What can hang from each mark
z996: z311
z137: z477
z477: z749
z393: z33 z236
z179: z749
z763: z749
z197: z137
z236: z737
z424: z484 z656
z311: z484 z656 z749
z737: z484 z749
z484: z311 z749
z749: z33 z179 z197 z424 z484 z656 z737 z763 z996
z656: z424 z484 z749

(in the rows, 128 means zero)
Known rows, with every way that one mark hangs from another
z737[z484]: [169 120 110 126 151  98 133 131 170 147  61 121  88  80  85  77 143 111
 145 147 174 127 106 183 141 194  80  81  75 175 161 132 159 151 105 142
 129 183 165 173 123 160 114 128 121]
z484[z749[z737]]: [142 116  96 118 149  94 130 148 180 162  95 128  87  87  82  70 125 132
 126 147 159 125 102 179 138 173  69  62  87 165 164 103 153 153  95 152
 147 177 145 170 123 138 122 146 107]
z477[z749[z33 z197 z424 z484[z311] z737]]: [134 107  57 141 141 126 117 148 168 178 100 119 128 137 108 132 150 132
  91 112 148 100  93 126 119 175  54  98  94 158 146 109 121 215 126 143
 154 184 111 198 138 133 115 140  82]
z484[z749[z763 z996]]: [130 118 103 113 142 124 137 147 143 158  86 142  91  98 113  94 106 151
 136 148 159 123 115 154 125 154  82  78 100 149 162  98 141 158 113 134
 148 195 125 169 107 122 131 130 109]
z996[z311[z749[z197[z137] z424 z737[z484]]]]: [188 129  87 138 125 124 123 155 159 136  83  92  94  89  80 100 139 100
 154 136 154 113  93 137 139 170  67  82  80 158 145  93 124 163 132 127
 150 167 120 214 154 160 117 133 123]
z236[z737[z484[z749[z197 z763]]]]: [166 122 105 101 137 125 140 138 170 145  67 109 105 101 115  84 120 145
 127 164 162 141 117 154 115 179  90  94  89 152 157  92 153 154 150 152
 143 202 126 164 123 148  95 141  83]
z763[z749[z484]]: [154 132  85 145 137 100 100 139 178 164  81 123  99  94  98  93 142 122
 143 122 178 114 105 153 119 157  76  64  69 169 176 124 152 172 117 161
 140 201 169 175 111 161 130 119 112]
z737[z749[z179 z197 z996]]: [140 119 131 116 155 114 172 162 163 165 100 138 103 112 102 108 142 109
 132 137 152 111 120 145 128 165  71 100 112 174 142 144 140 171 135 144
 120 198 111 174 132 112 103 116 102]
z749[z33 z424 z484[z311] z656]: [130 116  89 145 147 140 135 142 142 164  92 119 111 117 101 138 140 140
 134 112 141 104  82 139 128 167  66  94  85 170 157 121 130 193 124 121
 149 182 119 185 123 136 117 114 123]
z311[z484 z656[z424] z749[z763]]: [126 100 121 118 139 114 116 126 177 132  49 130  92  74 107  57 142 139
 171 118 166 100 113 166 164 121 110  75 105 141 167 101 154 158 117 160
 169 201 130 183 109 132 130 106 152]
z484[z749[z424 z763 z996]]: [120 120  95 113 149 123 139 149 133 153  91 140 109 100 100  92 109 154
 130 139 153 123 104 154 120 154  82  95 103 149 168 103 133 178 116 130
 151 184 104 175 126 115 134 118  99]
z137[z477[z749[z179 z197 z763 z996]]]: [117 106 106 113 148 159 131 158 132 160  89 126 115 129 142 122 126 137
 109 128 171 116 111 121  90 155  74 104 132 134 137 147 142 185 147 154
 124 194 140 165 116 117 124 120  81]
z737[z484[z311] z749[z424 z656]]: [174 120 119 142 151  80 157 137 168 135  75 122 103  95  76 108 149 100
 153 128 140 116  88 179 156 191  83  91  80 191 166 104 147 166 106 107
 144 167 121 177 149 136 118 128 141]
z236[z737[z484[z311[z749[z179]]]]]: [153 111 107 120 142 103 124 153 177 135  57 102  70  72 103  83 150 126
 170 151 145 144 111 158 145 179  92 110  98 176 159 116 165 135 115 149
 132 198 139 184 131 141 127 136  85]
z763[z749[z33 z737]]: [141 118  86 138 142 114 132 159 159 170  84 121  93 112  87  92 142 135
 127 135 179 116 116 144 117 165  63  73  79 155 163 116 142 172  91 161
 137 195 141 182 109 149 111 127  87]
z197[z137[z477[z749]]]: [172 108  74 139 137  88  99 129 180 149  86 144  92  96  82 126 134 107
 147 128 171 128  92 162 129 182  81  46  85 155 167 122 163 164  99 140
 137 161 185 158 128 166 122 141 103]
z484[z311[z749[z656 z737]]]: [136 103  99 127 142 108 111 152 166 160  94 124  79  94 109  86 134 123
 154 120 150 108  97 153 154 139  76  66  81 157 138  96 149 142  98 146
 151 185 143 187 117 136 142 147 131]
z311[z484[z749[z737 z763 z996]] z656[z424]]: [109 114 119 118 133 133 141 141 159 157  58 134 102 111 114  52 123 174
 141 144 155 107 129 156 158 122  90  74 121 130 169  77 142 156 111 139
 178 197 102 180 118 118 120 132 165]
z656[z424 z484[z311] z749[z737 z763 z996]]: [ 96 126 108 125 121 114 134 175 166 119  23 142 101 123 147  73 154 184
 131 131 156  87 142 131 154 142  59  60 143 143 172  80 132 148 114 100
 138 209 109 163  98 127 157 167 151]
z656[z424 z749[z197 z763 z996]]: [109 129 104 116 121 124 138 155 158 126  54 152 121 108 142 102 135 156
 128 133 160  82 130 127 127 131  69  56 129 131 157 113 132 164 139 136
 125 220 102 168 109 125 129 131 126]
z484[z749[z179 z424 z656 z737 z763 z996]]: [103 124 111 110 160 162 162 179 118 158 104 113 109 120 121  95 114 172
 124 145 153 121 102 123 104 143  67 100 136 134 142 112 129 181 131 130
 150 190  85 182 132  97 117 115 109]
z996[z311[z484[z749]]]: [153 112 125 144 128 101 125 122 188 151  88 114  78  71  71  82 125 114
 156 150 129 115 102 194 155 174  89  83  92 177 191  96 137 137  97 130
 158 151 147 184 111 144 124 134 134]
z996[z311[z656[z484] z749[z197]]]: [157 110 125 119 128 120  99 134 197 147  67 106  89  85 101  75 141  95
 165 112 147  95 108 160 161 145  85  84 101 161 141 112 124 144 141 134
 154 181 141 179  98 149 146 118 162]
z424[z484[z749[z996]]]: [117 129 105 141 135 104 114 144 173 175  96 147  92  80 100  94 120 129
 140 146 137 122 115 176 155 173  62  83  91 160 170 105 144 146 111 125
 146 181 146 179 130 140 131 152 146]
z737[z484 z749[z33 z656 z996]]: [158 123 125 131 147 116 205 154 142 178  66 138 106 117  96 126 129 127
 147 152 156 121 135 154 145 181  81  86  74 165 138 110 135 167 112 111
 129 199 113 171 126 134  93 114 139]
z137[z477[z749[z197 z656[z424] z996[z311]]]]: [145 112 117 134 107 134 133 134 162 147  80 134 125 111 119 131 123 128
 123 121 140  92 122 134 127 140  69  63 108 136 157 127 113 151 129 126
 120 166 139 159 115 146 143 126 146]
z393[z33 z236[z737[z484[z311 z749[z197]]]]]: [159  92  71 114 102 130 136 112 208 133  91 117 103 102  94 122 146 105
 142 149 141 147 126 164 175 216  89 110  80 171 170  97 176 150 120 126
 145 198 120 188 124 136 126 134  94]
z737[z484[z311 z749[z33 z197 z763]]]: [157 111 103 137 139 127 147 138 154 134  64 104  90 123 111 129 117 137
 122 140 149 114 105 142 131 194  77  99 104 161 161  78 146 171 139 121
 148 201 112 185 124 134 113 143  97]
z197[z137[z477[z749[z763]]]]: [165 109  81 130 143 112 105 135 163 140  81 138  92 107 105 128 124 128
 143 129 181 126  93 147 110 176  86  52  92 145 159 116 159 174 109 141
 145 169 174 161 113 159 116 139  94]
z179[z749[z33 z197 z424[z656] z763]]: [119 106  91 139 150 116 132 159 132 150 112 141 110 137  99 113 148 145
 105 112 165 108  88 107 120 168  50 117  93 129 121 145 137 203 143 134
 145 180 117 187 121 131  80 113 103]
z393[z236]: [137  90  94 106 144 124 122 132 186 151 100 143  96  88  95  89 155 103
 144 131 167 114 110 167 150 189  84  84  82 171 155 151 162 163  95 149
 128 178 154 168 100 140 114 114 101]
z236[z737]: [152 113 101 103 144 103 122 138 176 162  83 138  93  79  92  72 144 134
 143 154 160 137 114 173 126 171  82  83  73 172 159 140 153 145 104 164
 129 177 152 160 110 157 101 130  84]
z763[z749[z33 z179 z484[z311] z996]]: [118 127  91 162 134 139 131 168 139 169  76 112  88 129 117 141 136 146
 141 123 153 113 120 113 114 153  61 104 112 166 170 116 132 178 120 131
 133 218 122 191 116 127 134 115  99]
z236[z737[z484[z749]]]: [170 121 101 112 140  89 135 135 186 152  63 120  94  75  81  74 129 134
 146 171 155 153 118 187 140 193  91  80  75 170 177 101 163 137 108 149
 139 187 146 159 127 157 108 142  97]
z737[z484[z311] z749[z763]]: [176 116 123 134 154  89 158 143 173 129  56 121  81  94  96  95 143 113
 153 144 160 122 102 176 142 194  89  92  81 193 163  96 155 161 105 120
 146 184 135 175 124 134 117 142 112]
z749[z179 z197[z137] z424 z484 z656 z737]: [145 137  84 130 151 162 133 164 148 158 114 106 117 134 111 127 147 132
 127 121 166 109  80 102 102 155  50  77 115 147 129 135 134 199 167 140
 143 189 113 193 148 142  89 125 122]
z656[z424 z484[z311[z749[z179 z197 z737]]]]: [123 113 117 121 135 111 122 169 193 123  59 113  91 112 118  79 166 142
 125 111 149  95 122 133 156 161  53  85 139 158 159 112 145 155 143 139
 125 207 119 173 125 133 154 154 119]
z393[z33 z236]: [138  90  81 109 130 134 135 122 190 145 111 141  97  84  82 110 159  98
 151 134 175 131 114 173 164 203  77  94  67 173 159 155 172 168  88 138
 132 184 147 186  99 135 129  99  98]
z179[z749[z33 z656 z737]]: [127 107 108 131 152  97 155 161 150 163 102 133  91 122  92 104 137 148
 120 127 179 119  99 132 128 157  53  78  74 140 116 138 139 173 103 142
 139 177 149 168 112 143  89 126 114]
z749[z179 z484 z656 z763]: [131 128 120 122 167 159 144 155 145 153  84 105  98 110 138 110 137 151
 144 133 174 114  90 131  96 153  72  85 109 158 134 149 145 179 151 146
 138 204 139 172 100 132 106 106 114]
z996[z311[z484 z656 z749[z179 z424 z763]]]: [124 108 135 127 153 152 122 143 148 137  81  80  87  72  96  67 139 119
 180 129 137 106  83 156 139 131 105 125 133 159 156 124 127 171 125 141
 175 170 107 211 114 110 126  78 131]
z311[z484 z656 z749[z179]]: [122  99 125 122 160 117 112 135 177 157  77 111  80  74  93  64 147 106
 178 127 153 113  99 172 162 142 103  97 115 156 153 127 166 151 114 162
 162 194 142 191 123 123 121  97 141]

Rows
[123 110 106 119 131 133 139 144 144 147  65 150 120 116 135 118 122 163
 126 125 170 108 121 134 115 137  83  60 109 125 157 120 135 165 118 135
 129 188 144 146 107 136 138 124 129]
z137[z477[z749[z656[z424] z763 z996]]]
[134 122  86 122 133 167 131 149 105 152  90 136 118 125 113 127 115 140
 127 115 171 120  96 105  99 147  71  92  99 141 149 124 137 191 156 127
 141 173 125 172 140 137 110 125 110]
z749[z197[z137[z477]] z424 z763 z996]
[142 109  95 135 143  88 115 146 185 148  93 125  77  95  87  79 129 129
 129 140 143 118  97 177 151 175  67  68  92 172 170  87 157 145  86 138
 155 173 141 178 125 136 137 165 113]
z484[z311 z749[z737]]
[157 118 104  98 145  94 154 142 182 160 101 145 126  94  81  87 153 115
 124 139 145 125 105 161 125 172  84 101  78 177 154 130 138 181 129 156
 131 176 110 164 141 136  89 123  72]
z236[z737[z749[z197 z424]]]
[115 120  91 130 154 137 161 173 119 167  96 117 119 136 113 109 135 178
 108 115 187 117  84 101  95 139  56 100  78 135 112 133 122 220 138 132
 154 190 120 178 118 130  87 109 105]
z179[z749[z33 z424 z484 z656 z737 z763]]
[152 121 114 141 151 116 136 142 164 124  91  96 105 108  97 123 127 114
 133 126 130 114  78 149 140 190  71 102 131 165 167 108 148 164 149 119
 139 182 106 187 159 122 125 128 129]
z737[z484[z311 z749[z179 z197 z424 z656]]]
[148 104  93 122 139 107 106 126 176 164  93 137 116 102 102 113 135 105
 111 118 170 113  97 162 118 175  76  76  90 154 156 139 158 173 124 163
 129 171 179 156 122 148 122 132  96]
z137[z477[z749[z197]]]
[147 117 101 126 156 129 117 142 186 165 105 115 118 120 132 133 143 114
 123 119 161 101  94 132 113 162  68  76 114 145 130 148 141 185 160 159
 131 202 146 173 117 142 109 113 109]
z477[z749[z179 z197 z484 z656]]
[139 112 107 139 126  79 142 143 196 124  45 139  90 107  84 113 144 162
 131 128 138 107 119 167 167 196  65  65 123 170 199  86 142 155 107 104
 131 189 121 152 111 145 148 152 124]
z656[z424 z484[z311 z749[z33]]]
[170 122 115 128 141 108 139 125 174 148  81 114 107 103 100 109 116 109
 135 140 157 116 102 167 142 179  77  66  89 155 153  99 156 150 143 137
 139 192 139 168 135 149 115 133 143]
z737[z484[z749[z197 z656]]]
[124 124 106 135 135 103 133 147 145 172  93 146 105 117 117 108 128 146
 138 113 173 118 106 127 129 129  65  77  63 147 128 140 137 167 132 131
 139 194 162 162 117 146 119 114 152]
z179[z749[z484 z656 z996]]
[133 116 114 148 128 141 116 132 159 147 110 116 106 105  94  91 135 124
 132 140 119 103  91 151 141 165  75 110 114 151 173  92 132 166 139 123
 172 155 107 202 118 130 106 127 144]
z996[z311[z484[z749[z197 z424[z656] z763]]]]
[105 127 132 154 132 134 123 154 165 139  93 133 101 115 143 126 147 135
 139 117 123  91 117 124 151 156  43  93 138 150 152 136 130 147 154 116
 120 192 113 184 136 126 126 151 167]
z749[z179 z197 z656[z424[z484[z311]]] z996]
[128 123 114 135 128 105 109 141 189 146  89 138 109  77 121 103 142 117
 145 114 147  89 110 147 158 145  64  60  91 141 149 121 140 152 151 151
 129 197 139 178 128 156 126 141 159]
z311[z749[z197 z656[z424[z484]]]]
[129 104 111 135 158 127 150 161 153 131  85 110  70 112 104 131 120 153
 134 145 141 118  94 145 121 185  72 102 135 165 163 104 146 173 113 127
 141 196 107 183 111 112 122 129  73]
z484[z311 z749[z33 z179 z763]]
[152 117  86 119 147 135 118 156 155 145 101 136  93 133 136 145 128 130
 137 135 165 112 113 108 107 160  72  78 132 129 132 122 133 176 148 143
 130 199 117 188 120 133 106 130  84]
z477[z749[z179 z197[z137] z763 z996]]
[146 125 113 135 133 148 116 137 158 174  73 113  96  92 110  86 130 121
 160 137 147 106 110 157 138 135  77  89  84 171 141 126 114 151 117 126
 163 180 141 190 102 141 134 105 169]
z749[z484 z996[z311[z656]]]
[155 129  98 127 154  92 154 147 175 166  89 136 120  87  74  94 154 115
 133 127 158 117  90 174 129 176  75  87  71 194 167 129 143 198 114 139
 146 182 130 171 138 134 115 111 104]
z737[z749[z424 z484]]
[182 138  89 149 140 117 123 163 171 133  78  92  84 123  96 108 146 110
 143 138 186 122 111 118 118 184  59  68 109 151 154 112 157 163 140 146
 128 203 141 196 143 161  97 142 108]
z763[z749[z179 z197[z137] z737[z484]]]
[152 108 133 138 139 121 109 113 181 154  78 107  79  75  80  66 144  99
 173 136 142 107  97 191 162 154  93  90  93 173 164 123 135 135  97 138
 167 149 152 191 101 149 114 111 167]
z996[z311[z484 z656]]
[127 123  97 131 129 103 122 145 150 172  93 146 110 120 117 104 135 132
 117 108 174 112 110 118 121 137  60  92  68 149 130 143 135 180 150 145
 134 200 157 169 126 140 116 124 125]
z179[z749[z197 z484 z996]]
[146  87  94  94 141 122 181 148 193 173  95 150 108 104  82 112 160 123
 140 156 151 133 132 159 142 191  93 105  73 177 150 135 151 174  93 142
 126 186 116 159 101 133  78 115  61]
z393[z236[z737[z749[z33]]]]
[150 120 113 100 139  95 164 154 173 178  85 159 104  93  92  85 142 135
 147 159 151 137 136 166 135 157  86  92  70 179 154 119 138 150 101 146
 132 187 123 156 119 136 101 131  94]
z236[z737[z749[z996]]]
[159 130  64 141 140 141 132 142 146 166  96 126 121 123  90 152 142 131
 128 119 164 109  86 115 112 176  59  80  82 158 148 125 131 209 154 134
 142 189 116 189 140 155  89 120  98]
z749[z33 z197[z137] z424 z484]
[162 128 128 117 170 123 179 161 151 129  76 102 114 106  97  97 152 113
 126 142 165 118  94 146 108 193  78 122 117 176 148 139 144 199 152 135
 130 195 100 182 146 115  91 106  85]
z737[z484 z749[z179 z197 z424 z763]]
[ 98 108  96 133 140 141 116 151 125 176  91 145 103 101 112  70 140 143
 155 130 144 115 116 138 155 131  89 110  92 133 156 103 149 170 122 135
 167 187 112 203 118 118 121 114 144]
z311[z484 z749[z424[z656] z763 z996]]
[167 116 108 128 133  96 128 128 185 142  70 116  87  92  98  98 125 135
 156 154 133 139 108 178 151 182  92  77  84 167 173  82 157 123 114 126
 147 181 138 163 131 153 118 155 129]
z236[z737[z484[z311 z749[z656]]]]
[140  98  85 132 144 107 129 138 164 171  80 136 105 101  89 125 132 126
 120 131 168 123 100 163 121 187  74  76  86 156 160 134 151 180  96 149
 127 171 170 157 112 149 120 121  81]
z137[z477[z749[z33]]]
[160 124  77 137 138 149 108 150 158 150  91 113  90 136 132 122 138 140
 128 122 170 105  91 107 110 153  60  69  92 160 134  93 144 180 149 134
 159 195 133 194 119 152 106 167 115]
z749[z197[z137] z484[z311] z737 z763]
[155 116 107  94 153 102 162 151 166 150  89 138 112  89  88  79 146 145
 138 149 157 137 100 163 112 169  96 106  82 178 158 124 140 186 115 148
 142 176 107 161 122 131  87 117  63]
z236[z737[z749[z424 z763]]]
[135 126 106 120 143 154 188 163 134 190  79 136 120 139 130 137 130 146
 115 139 164 105 126 114 103 149  73 105  81 162 127 113 118 209 154 134
 139 220 100 177 113 117  92 114  94]
z737[z749[z33 z197 z484 z763 z996]]
[166 128  90 135 130  92 133 156 148 148  80 133  89 130  99 103 135 128
 127 130 184 128 119 112 137 163  54  74  72 138 118 113 141 158 135 126
 139 186 149 186 151 157  93 153 135]
z179[z749[z197[z137] z737[z484] z996]]
[105 128 104 141 143 139 145 160 140 176  89 135  94 105 120 120 109 162
 131 154 145 120 121 147 129 171  65  99 100 144 155  99 128 173 123 117
 151 197 118 184 113 128 113 145 118]
z424[z484[z749[z33 z763 z996]]]
[ 86 128 105 156 155 115 103 167 167 115  80 111  93  84 127 103 154 135
 148 132 131  97  80 149 132 177  58 106 151 165 170 124 143 175 125 110
 149 181 113 198 127 115 130 143 118]
z656[z749[z179 z424[z484[z311]] z763]]
[182 130  87 142 119 125 103 143 180 151  90 109  87  88  98 129 131  97
 163 123 150  99  92 129 134 146  75  61  73 165 143 102 126 159 147 140
 147 186 146 201 120 166 126 127 125]
z996[z311[z749[z197[z137] z484]]]
[137 100  96 134 145 122 137 136 157 173  89 136 112 114  99 137 126 129
 128 128 166 118  98 155 121 173  79  70  88 143 147 133 146 177 105 139
 131 170 164 154 108 149 112 116 105]
z137[z477[z749[z33 z656]]]
[103 118  74 146 159 153 141 193 140 188  98 111 108 110  97  94 162 151
 128 136 151 118  95 118 129 165  46 110 104 145 131 134 148 201 125 144
 153 205 108 211 132 120 107 110 106]
z311[z749[z33 z179 z424[z656] z484 z737]]
[112 134 112 130 142 141 135 182 140 161  85 114 113 136 115  83 147 153
 134 119 168 114 121 118 120 149  55  90 128 139 161 124 127 174 136 125
 134 194 116 172 123 130 134 117 136]
z763[z749[z179 z424 z656[z484] z737 z996]]
[112 128  74 140 141 116 140 157 157 162  68 130 128  95  97 116 150 140
 130 133 157 101  92 148 124 164  67  77  98 161 167 127 134 200 115 129
 145 204 120 182 122 133 114 105 103]
z656[z749[z33 z424 z484]]
[146 131 118 124 128 119 174 147 173 168  78 154 132 121 122 122 143 135
 128 122 154  92 128 132 137 137  69  64  86 158 147 116 128 175 150 132
 127 215 111 159 128 135 113 122 156]
z737[z749[z197 z484 z656[z424] z996]]
[113 128 119 131 124 148 155 172 147 144  39 122  97 116 132 113 132 164
 149 152 148  94 137 133 130 156  68  88 129 146 155 101 101 160 122  91
 135 196 107 174  70 131 135 125 129]
z656[z484 z749[z33 z763 z996[z311]]]
[147 115 139 125 151 115 204 160 174 138  86 133 115 120  95 141 152 131
 126 130 150  95 114 135 131 175  64  79 126 158 144 143 136 182 141 136
 107 206  92 161 126 122  90 106 104]
z737[z749[z33 z179 z197 z656[z424]]]
[101 107 103 142 156 123 131 169 173 142  68 105  82 111 107  98 156 136
 146 140 144  94  99 148 151 159  63  80 150 156 140 113 146 161  89 128
 155 198 108 193 115 112 116 130 128]
z484[z311[z656[z749[z33 z179 z737]]]]
[148 108 124 136 128 109 116 129 179 155  80 116  74  58  84  73 137 102
 174 136 140 108 107 178 158 149  95  86  78 175 172 111 136 139 100 148
 153 163 156 195 107 147 132 120 128]
z996[z311[z484 z749]]
[163  93 105 101 140 129 200 146 184 167  78 134 116 111  96 122 159 121
 151 162 152 137 137 153 150 199  98 102  69 168 139 122 152 165 108 124
 127 193 111 159 109 139  68 110  99]
z393[z236[z737[z484 z749[z33 z656]]]]
[201 126 100 141 141  97 179 145 174 150  73 129  97 119  73 148 143  99
 144 145 167 119 110 148 140 207  74  76  77 172 145 103 148 176 132 120
 129 194 121 180 145 159  78 132 108]
z737[z484 z749[z33 z197[z137]]]
[108 115  87 133 148 159 148 166 107 172  96 148 112 128 110 108 136 160
 127 138 151 115 110 125 122 168  60 112 101 136 143 129 131 188 117 119
 146 184  95 190 106 122  98 109 114]
z749[z33 z424[z656] z763 z996]
[157 115 107 133 134 124 101 138 185 162  73 101  85  62  94  78 138 105
 175 128 148 102  93 170 149 133  92  77  78 171 143 116 128 154 113 144
 169 188 152 193 103 148 144 100 155]
z996[z311[z656 z749[z484]]]
[155 108  99 127 159 127 121 155 171 132  73  92  91 128 133  98 149 126
 114 143 163 115 104 135 116 191  66 105 127 154 135 111 147 175 133 145
 138 193 126 195 128 127 114 149  86]
z477[z749[z179 z197 z737[z484[z311]] z763]]
[122 113 120 132 138 133 133 148 154 149 110 125  94 125 122 133 113 126
 135 125 126 107 102 133 137 154  67  90 133 152 151 106 140 147 143 125
 136 195 107 175 132 111 135 137 135]
z484[z311 z749[z179 z197 z656 z996]]
